Each row was made from one small tree. Brackets hold a mark, then the marks that hang from it, in alphabetical order. Every link used is in the known rows. Write each row's tree.
Known rows
{gigas {giruf mafidaz} {zupip zata}}: -0.37 -0.34 -0.56 -0.08 0.42 0.77 -0.57 0.40 -2.24 0.22 1.28 1.49 2.46
 1.80 -2.53 -0.46 -1.64 1.14 -1.14 1.64 3.27 -1.13 0.02 0.17 -0.96 0.61
 1.40 0.75 0.07 0.32 -1.05
{mafidaz mirakof rivisat {zupip gigas zata}}: 0.81 -1.45 -0.16 -0.51 -1.07 -0.75 -1.97 -0.95 -1.34 -0.72 0.97 3.85
 0.60 -2.27 -3.90 2.06 -2.81 0.08 -3.01 1.86 -0.40 1.42 -0.45 1.59 -0.12
 -1.13 5.60 -1.30 0.58 -3.18 -0.33
{mirakof {mafidaz rivisat {zupip zata}}}: 0.18 -0.64 -0.76 -0.23 -1.19 1.26 -2.38 -1.39 -1.50 -0.32 0.13 3.49
 -0.08 -1.06 -0.77 0.46 -4.58 0.51 -4.00 1.87 0.30 0.73 -0.67 1.13 -0.51
 -0.03 1.68 -0.55 -0.22 -2.12 -0.41
{zimegu nafo}: 0.28 -0.28 0.29 -1.66 -0.52 1.26 -0.18 -0.50 0.52 0.40 -0.08 -0.38 -0.20
 -0.09 -0.50 0.05 -0.03 -0.11 0.41 -0.02 0.53 -0.39 0.41 0.23 0.12 -1.11
 -0.31 -0.20 1.69 -1.72 0.52
{nafo modavet}: -0.46 -0.19 0.24 1.08 0.45 -1.22 0.39 -0.36 0.66 0.19 -0.05 0.54 -1.11
 0.14 -0.71 0.32 0.05 0.37 -0.14 -0.25 -0.05 -0.64 -0.16 -0.09 0.27
 -0.88 1.65 0.17 0.83 -0.26 -0.99
{bebi zata}: 0.85 0.25 -0.37 0.09 0.17 -0.03 1.20 -0.61 -1.43 -0.15 0.53 0.29 0.35
 -0.74 -3.27 -0.02 -0.48 0.34 -1.07 0.28 -0.39 0.21 -0.23 0.34 -0.10
 0.01 0.00 0.34 -0.36 -0.20 -0.07
{mafidaz mirakof {rivisat {nafo bogu modavet zimegu}}}: -0.21 -1.75 0.27 -0.71 0.14 0.86 0.20 -1.03 1.82 -0.40 0.79 1.25 -2.27
 -2.87 -1.21 1.34 0.66 -0.26 -2.78 1.19 0.28 0.24 -0.68 0.24 0.53 -0.56
 5.02 0.37 3.52 -1.11 -1.27
{gigas {giruf {mafidaz mirakof {rivisat nafo}}} {zupip {zata bebi}}}: -0.55 -1.18 -0.59 -1.49 0.11 0.70 -0.23 0.64 -1.93 0.40 1.59 2.95 1.97
 -0.09 -0.82 0.38 -2.05 1.02 -2.54 2.75 2.18 -0.78 -0.33 0.93 -0.53 1.42
 4.46 0.85 1.41 -0.42 -2.01
{giruf gigas {mafidaz mirakof {rivisat {nafo bogu zimegu}}}}: 0.69 -1.15 0.41 -0.54 -1.22 3.87 1.86 1.63 2.62 -0.98 1.30 0.43 -1.13
 -0.26 -0.53 1.08 1.78 -1.02 -4.00 1.52 -0.28 0.06 -0.94 0.15 -0.14 1.01
 5.08 0.98 2.55 -1.80 -1.28
{rivisat {mafidaz mirakof {zupip gigas zata}} {nafo bogu modavet}}: 0.44 -1.48 0.20 -0.63 0.31 -0.84 0.02 -0.84 0.56 -0.60 0.22 2.40 -1.30
 0.28 -4.11 1.31 -3.15 0.06 -6.38 1.80 -2.15 -1.47 0.09 1.21 0.60 -1.44
 5.47 0.13 2.16 -2.95 -1.36
{bogu {nafo zimegu}}: 0.08 -0.31 0.09 -1.90 0.66 1.53 -0.15 -0.78 0.48 -0.02 0.52 0.12 -1.60
 -0.38 0.02 0.02 3.03 0.59 -0.02 0.43 0.37 -0.34 -0.21 0.26 0.18 1.48
 -1.25 1.49 2.78 1.66 -0.01
{giruf {mafidaz {rivisat nafo}}}: 0.44 -0.46 -0.29 -1.40 -1.08 2.29 0.45 0.45 0.20 -0.04 0.60 0.34 -0.51
 -0.16 1.37 0.06 -0.27 -0.39 -3.20 0.67 -1.56 -0.67 -0.71 0.02 -0.40
 0.43 1.27 0.02 1.35 -0.93 -0.71
{zupip {gigas {giruf {mafidaz mirakof rivisat}}} zata}: 1.05 -0.53 0.13 0.27 -0.55 0.11 -0.20 0.28 -1.79 -0.53 0.81 0.49 1.63
 0.13 -7.24 0.99 -3.01 0.32 -3.14 1.10 3.65 -0.88 -0.64 0.85 -0.06 -0.44
 3.97 -0.34 0.04 -0.99 -0.52
{mafidaz {zupip {gigas giruf} zata}}: 0.54 -0.53 0.01 -0.06 -0.23 -1.39 -1.33 -0.74 -1.71 -0.35 0.67 2.35 1.62
 0.25 -5.71 0.60 -3.00 0.47 -1.17 1.24 2.02 0.79 -0.04 0.78 -0.10 -0.66
 2.06 -0.22 -0.12 -0.35 -0.15
{mirakof {mafidaz zupip}}: -0.20 -0.38 -0.38 -0.03 -0.96 1.62 -2.01 -0.84 -0.28 -0.21 -0.71 2.76
 -0.38 0.32 1.29 0.11 -3.38 0.52 -3.07 1.56 0.51 -0.28 0.15 0.82 -0.45
 0.10 0.64 -0.07 0.26 -1.58 -0.43
{mafidaz mirakof {zupip {gigas giruf} zata}}: 0.49 -1.12 0.03 -0.31 -0.60 -1.02 -1.44 -0.60 -1.56 -0.56 0.50 2.79 1.41
 -0.47 -5.89 1.41 -2.89 0.57 -1.98 1.89 2.38 0.83 0.31 1.28 -0.14 -1.06
 4.45 -0.62 0.93 -1.56 -0.53
{mirakof mafidaz}: -0.07 0.02 -0.17 0.23 -0.57 1.70 -1.03 -0.42 -0.28 -0.10 -0.85 0.90
 -0.43 0.45 0.72 -0.08 -3.18 0.49 -2.79 0.90 1.41 -1.16 -0.01 0.52 -0.19
 0.25 0.27 0.18 -0.11 -1.01 -0.18
{gigas {giruf {mafidaz mirakof rivisat {zupip {zata bebi}}}}}: -0.23 -1.14 -0.57 -0.25 -0.91 1.36 -0.30 0.49 -0.69 -0.16 0.72 2.26 0.88
 -0.72 -1.62 0.58 -1.11 0.11 -2.61 1.88 2.42 0.38 -0.60 0.92 -0.47 1.22
 3.59 -0.25 1.28 -0.48 -2.09
{rivisat {nafo bogu modavet}}: -0.44 -0.51 0.35 -0.29 0.56 -1.26 0.96 -1.07 1.76 0.07 0.28 -0.37 -1.52
 -0.27 -1.67 0.18 -0.33 -0.68 -1.15 0.37 -1.00 -0.54 -0.31 -0.38 0.80
 -0.66 1.79 0.54 2.71 0.04 -0.89
{gigas {giruf mafidaz} zupip}: -0.78 -0.46 -0.19 -0.20 0.54 1.47 -0.68 0.92 -0.99 0.34 0.83 1.34 1.77
 1.71 0.03 -0.47 -0.77 0.66 -0.69 1.51 3.01 -1.61 0.16 -0.13 -0.95 1.12
 1.63 0.77 0.60 0.56 -1.28
{gigas giruf}: -0.36 -0.20 0.15 -0.14 0.47 0.03 0.00 0.32 -0.70 0.18 0.23 -0.56 0.71
 -0.03 -3.17 -0.30 -1.20 0.03 0.47 0.43 3.58 0.29 -0.16 -0.38 -0.20 0.68
 0.61 0.13 0.45 1.87 -0.61
{zata bebi}: -0.48 -0.12 -0.06 0.22 0.12 -0.58 0.82 0.55 0.89 0.25 -0.24 1.24 0.13
 -0.32 3.03 0.22 0.84 0.11 -0.04 0.40 -0.53 -0.53 -0.11 0.79 0.68 1.53
 0.75 0.67 -0.12 0.09 -1.08
{zupip {gigas {giruf {mafidaz mirakof}}} zata}: 1.01 -0.29 0.18 0.46 -0.44 -0.02 0.09 0.35 -1.66 -0.51 0.51 0.12 1.80
 1.06 -7.24 0.77 -2.70 0.56 -2.75 0.91 3.89 -1.31 -0.19 0.81 -0.02 -0.63
 3.16 -0.01 0.10 -0.78 -0.41
{modavet {nafo zimegu}}: -0.03 -0.43 0.04 -1.74 0.02 2.10 -0.51 -0.39 0.89 -0.13 0.53 0.57 -0.67
 0.10 0.04 -0.20 -0.50 0.99 -0.67 0.52 1.35 -0.26 -0.29 0.25 0.36 -1.22
 -0.73 1.56 2.49 -1.02 0.31
{mafidaz mirakof zupip}: -0.23 -1.10 -0.26 -0.55 -0.83 0.28 -1.26 -0.48 0.14 -0.34 0.00 2.76
 -0.10 -0.90 0.56 1.02 -0.20 0.12 -1.15 1.43 -0.71 1.14 0.56 0.89 -0.36
 -0.54 2.86 -0.68 1.46 -1.92 -0.67
{rivisat nafo}: 0.22 -0.20 0.10 -2.33 -0.07 -0.25 0.56 -0.24 -0.31 0.28 0.34 -0.07 -0.38
 -0.19 -0.17 -0.17 -1.05 0.07 -0.93 0.55 -1.33 0.27 0.16 -0.23 0.13
 -0.22 0.16 0.55 1.55 0.55 0.13

Which tree is each row?
0.05 -1.42 -0.15 -1.77 0.02 1.20 -0.19 -0.29 1.02 -0.49 -0.02 1.67 -1.26
 -0.19 0.04 0.57 -1.72 -0.57 -5.33 1.83 -2.76 -0.55 0.34 0.76 0.10 -0.02
 3.25 0.00 2.23 -2.06 -0.99 -> {rivisat {mafidaz mirakof zupip} {nafo bogu}}
0.90 -0.02 0.35 0.33 0.31 -1.62 -0.20 -0.18 -2.12 -0.30 0.66 -0.01 1.90
 0.51 -8.13 0.48 -3.34 0.54 -1.01 0.55 3.93 -0.38 -0.31 0.51 0.27 -0.64
 1.99 0.09 -0.70 0.40 0.20 -> {zupip {gigas giruf} zata}
-0.64 -1.08 -0.65 -0.29 0.14 0.81 -0.55 0.75 -1.76 0.26 1.44 3.00 2.16
 0.00 -0.68 0.46 -1.48 0.98 -2.09 2.49 2.87 -0.96 -0.39 1.05 -0.60 1.54
 4.40 0.57 0.61 -0.71 -2.08 -> {gigas {giruf {mafidaz mirakof rivisat}} {zupip {zata bebi}}}
0.46 -1.44 0.08 -1.09 -1.46 1.38 -0.58 0.02 0.69 -0.38 0.53 3.03 -0.82
 -0.51 0.05 1.50 -1.33 -0.16 -4.79 1.68 -1.68 -0.88 -0.32 0.94 -0.30
 -0.75 5.57 -0.46 2.71 -3.06 -1.53 -> {giruf {mafidaz mirakof {rivisat {nafo modavet}} {zupip gigas}}}
0.13 -1.06 -0.31 -0.62 -0.23 1.49 -0.85 0.44 -0.21 -0.39 -0.35 2.48
 -0.62 0.18 1.11 0.63 -1.38 0.39 -4.32 1.26 -1.79 -0.52 0.51 1.08 -0.49
 -0.03 2.75 -0.41 0.18 -2.27 -0.92 -> {rivisat {mafidaz mirakof zupip}}
-0.17 -0.98 -0.36 -1.06 -0.94 1.59 -2.03 -1.42 0.29 -0.31 -0.02 2.81
 -1.00 -1.41 0.60 0.43 -4.20 -0.48 -4.33 2.14 -0.51 0.32 -0.65 0.67
 -0.14 0.42 2.18 -0.28 1.54 -1.72 -0.65 -> {mirakof {mafidaz {rivisat {nafo bogu}} zupip}}
0.26 -0.90 0.26 -1.59 0.99 1.63 1.20 0.05 0.57 0.07 0.09 1.18 -2.45 0.69
 0.27 -0.17 -0.35 1.47 -4.89 0.41 -1.03 -1.91 0.18 0.03 0.17 -0.51 1.45
 1.99 1.63 0.15 -1.01 -> {rivisat mafidaz {nafo modavet zimegu}}
0.08 -1.54 -0.41 -0.70 -0.08 -0.29 -0.75 -2.23 0.37 -0.43 1.54 3.32
 -1.27 -2.20 -2.85 0.76 -0.59 0.16 -2.84 1.48 -0.96 1.73 -1.00 0.42 0.26
 -0.82 2.86 0.49 2.40 -0.85 -1.02 -> {mafidaz {rivisat {nafo bogu modavet zimegu}} {zupip zata}}
-0.66 -0.84 0.39 2.67 1.11 0.66 0.71 -1.30 3.38 -0.60 0.13 0.32 -2.18
 -0.25 -1.34 0.35 3.21 0.09 -0.86 -0.27 2.30 -1.27 -0.47 -0.22 0.86
 -0.50 1.46 1.45 2.02 0.11 -1.27 -> {nafo bogu modavet zimegu}
-0.06 -0.70 -0.79 -0.12 -1.13 0.96 -1.94 -1.08 -1.06 -0.22 0.01 4.10
 -0.01 -1.22 0.78 0.56 -4.17 0.58 -3.99 2.07 0.00 0.45 -0.71 1.53 -0.17
 0.74 2.11 -0.19 -0.31 -2.07 -0.98 -> {mirakof {mafidaz rivisat {zupip {zata bebi}}}}
-0.12 -1.25 -0.51 -1.44 -0.94 1.25 -0.01 0.35 -0.88 -0.01 0.88 2.20 0.72
 -0.79 -1.74 0.50 -1.67 0.17 -3.16 2.20 1.74 0.51 -0.52 0.79 -0.41 1.11
 3.68 0.05 2.09 -0.24 -2.04 -> {gigas {giruf {mafidaz mirakof {rivisat nafo} {zupip {zata bebi}}}}}
0.78 -0.72 0.13 -0.73 -0.48 -0.48 0.73 0.58 -1.26 -0.17 0.82 1.43 1.53
 -0.21 -4.91 1.08 -2.94 0.44 -3.60 1.66 2.54 -1.18 -0.65 1.38 0.54 0.66
 4.61 0.49 0.73 -0.65 -1.32 -> {zupip {gigas {giruf {mafidaz mirakof {rivisat nafo}}}} {zata bebi}}
-0.32 -0.59 0.08 -0.53 0.31 2.01 -0.41 -0.87 2.41 -0.55 0.52 -0.15 -0.96
 -0.07 -0.88 -0.10 0.17 -0.05 -0.78 0.55 1.70 -0.54 -0.62 0.19 0.80
 -0.94 -0.39 1.41 3.00 -1.31 0.10 -> {modavet {nafo bogu zimegu}}
0.63 -1.56 0.16 -0.47 -0.03 -0.88 -0.98 -2.06 0.44 -0.69 1.49 3.56 -0.85
 -1.87 -4.73 1.34 -1.71 0.08 -3.53 1.50 -0.35 0.78 -1.00 0.74 0.58 -1.23
 4.29 0.50 2.09 -1.44 -0.66 -> {mafidaz {rivisat {nafo bogu modavet zimegu}} {zupip gigas zata}}
0.10 -0.27 -0.67 0.05 -1.04 1.07 -1.90 -1.23 -1.31 -0.31 -0.35 2.88 0.20
 0.39 -0.75 0.09 -4.11 0.90 -3.42 1.67 0.68 0.11 0.03 1.07 -0.46 -0.29
 0.47 -0.07 -0.21 -1.76 -0.28 -> {mirakof {mafidaz {zupip zata}}}
-0.85 -0.44 -0.38 -0.23 1.18 -1.38 -0.51 0.16 -2.17 0.56 1.21 2.41 2.48
 0.50 -1.81 -0.16 -1.85 1.27 0.52 1.83 3.18 -0.29 0.01 0.62 -0.17 1.31
 1.92 1.09 -0.37 1.08 -1.21 -> {gigas giruf {zupip {zata bebi}}}
-0.24 -1.11 -0.55 -1.61 0.05 1.03 -0.75 0.27 -2.48 0.22 1.73 2.16 1.92
 0.08 -2.76 0.25 -2.53 0.96 -2.53 2.50 2.46 -0.47 -0.23 0.41 -0.96 0.46
 4.00 0.42 1.47 -0.50 -1.32 -> {gigas {giruf {mafidaz mirakof {rivisat nafo}}} {zupip zata}}
-0.08 -2.15 -0.16 -1.73 -0.63 1.56 -1.22 -1.35 1.37 -0.66 0.96 3.24
 -1.43 -3.13 0.02 1.37 0.23 -0.48 -3.03 2.12 -0.80 1.72 -0.39 0.68 0.03
 -0.16 4.45 -0.01 3.47 -1.64 -0.96 -> {mafidaz mirakof {rivisat {nafo bogu zimegu}} zupip}
-0.14 -0.69 0.24 -0.48 1.04 0.00 1.18 -0.20 1.44 -0.04 -0.05 -0.10 -2.07
 0.61 -1.03 0.00 -1.49 -0.36 -4.53 0.47 -2.22 -1.98 -0.25 -0.02 0.59
 -0.29 2.26 0.68 1.68 -0.73 -1.24 -> {rivisat mafidaz {nafo bogu modavet}}
0.11 -1.83 -0.19 -0.76 0.54 1.22 0.38 -1.22 1.16 -0.67 0.44 2.77 -2.23
 -0.11 -2.23 0.77 -0.42 0.92 -6.26 1.71 -1.12 -0.89 0.16 0.91 0.34 -1.09
 3.91 1.30 2.87 -1.86 -1.61 -> {rivisat {mafidaz mirakof {zupip zata}} {nafo bogu modavet zimegu}}
0.59 -0.31 0.34 0.42 -1.41 2.87 1.77 2.35 1.59 -0.72 0.50 0.07 -0.08
 1.51 -0.04 0.79 1.37 -0.53 -2.53 0.96 -0.26 -0.42 -0.17 0.30 -0.45 0.69
 3.81 0.43 1.00 -2.03 -1.05 -> {giruf gigas {mafidaz mirakof}}
-0.51 -0.24 -0.52 -0.07 0.74 -1.36 -0.50 -0.15 -1.44 0.37 0.99 3.00 1.81
 0.54 1.37 0.15 -0.61 1.23 0.03 1.40 -0.39 -0.59 0.17 0.99 0.03 0.67
 1.31 0.96 -0.79 -0.78 -0.59 -> {gigas {zupip {zata bebi}}}
-0.41 -1.08 -0.23 -0.49 -0.72 1.00 -1.76 -1.61 0.61 -0.20 -0.04 3.09
 -1.59 -1.31 0.22 0.56 -4.20 -0.28 -4.39 2.01 -0.56 -0.01 -0.73 0.65
 -0.01 -0.02 3.02 -0.18 1.98 -1.88 -1.16 -> {mirakof {mafidaz {rivisat {nafo bogu modavet}} zupip}}
0.31 -0.76 0.00 -0.12 -1.04 1.34 -2.62 -0.84 -0.46 -0.42 -0.29 3.55
 -0.28 -0.89 -0.21 0.90 -4.81 0.07 -4.21 1.81 0.58 -0.43 -0.53 1.15
 -0.25 0.07 3.03 -0.56 -0.01 -2.39 -0.32 -> {mirakof {mafidaz rivisat {zupip gigas}}}
0.71 -1.34 -0.04 -1.64 -1.69 2.00 -0.81 0.22 0.34 -0.49 0.53 2.75 -0.26
 -0.60 0.39 1.34 -1.34 -0.33 -4.68 1.82 -1.67 -0.54 -0.24 0.98 -0.43
 -0.30 4.74 -0.55 2.32 -2.93 -1.03 -> {giruf {mafidaz mirakof {rivisat nafo} {zupip gigas}}}
0.62 -0.65 -0.30 -0.01 -1.14 0.77 -2.53 -1.24 -1.48 -0.52 0.05 3.66 0.25
 -0.80 -2.28 0.91 -5.48 0.49 -4.55 1.91 0.79 -0.06 -0.65 1.41 -0.24
 -0.33 2.84 -0.56 -0.45 -2.57 -0.14 -> {mirakof {mafidaz rivisat {zupip gigas zata}}}
0.63 -0.94 -0.05 -1.51 -1.03 2.10 0.88 1.75 -0.41 -0.41 2.09 2.31 0.79
 0.55 -0.66 1.05 -0.79 0.08 -3.67 2.45 -1.59 0.16 -0.56 0.58 -0.74 0.55
 5.81 0.73 1.37 -2.68 -1.05 -> {giruf {gigas {zupip zata}} {mafidaz mirakof {rivisat nafo}}}
0.34 -1.26 -0.21 -3.00 -0.28 1.25 -0.30 0.22 -0.52 -0.08 0.00 2.42 -1.00
 -0.01 0.95 0.48 -2.37 0.49 -5.22 1.81 -3.12 -0.26 0.67 0.84 -0.35 -0.29
 2.93 0.16 1.69 -1.77 -0.76 -> {rivisat {mafidaz mirakof zupip} nafo}
0.16 -0.65 0.38 -0.19 -0.09 -0.71 -1.42 -0.23 -0.43 -0.22 0.24 2.19 0.92
 0.14 -3.14 0.60 -2.16 -0.02 -0.74 1.09 1.81 0.30 0.11 0.48 -0.11 -0.13
 2.30 -0.23 0.47 -0.09 -0.39 -> {mafidaz {zupip {gigas giruf}}}
-0.27 -0.49 -0.25 -0.08 -0.54 1.72 -0.35 0.51 -0.28 -0.04 0.27 0.79 0.78
 1.00 -1.43 -0.32 -0.66 0.01 -1.39 1.00 2.62 -0.19 -0.11 -0.06 -0.74
 0.80 0.86 0.03 1.06 0.67 -1.35 -> {gigas {giruf {mafidaz zupip}}}
-0.05 -1.42 0.00 -2.12 0.07 0.30 0.05 -0.08 0.01 0.07 -0.05 2.85 -1.91
 0.12 0.41 0.73 -2.41 0.76 -5.33 1.62 -3.17 -0.79 0.54 0.79 -0.12 -0.98
 4.20 0.29 2.34 -1.97 -1.56 -> {rivisat {mafidaz mirakof zupip} {nafo modavet}}
0.86 -0.34 0.32 -1.17 -1.26 2.60 1.77 2.02 1.09 -0.40 1.31 0.25 -0.39
 0.54 -0.03 0.41 0.00 -0.94 -3.03 0.99 -1.82 0.34 -1.05 -0.20 -0.41 1.11
 3.21 0.63 1.11 -1.07 -0.86 -> {giruf gigas {mafidaz {rivisat nafo}}}
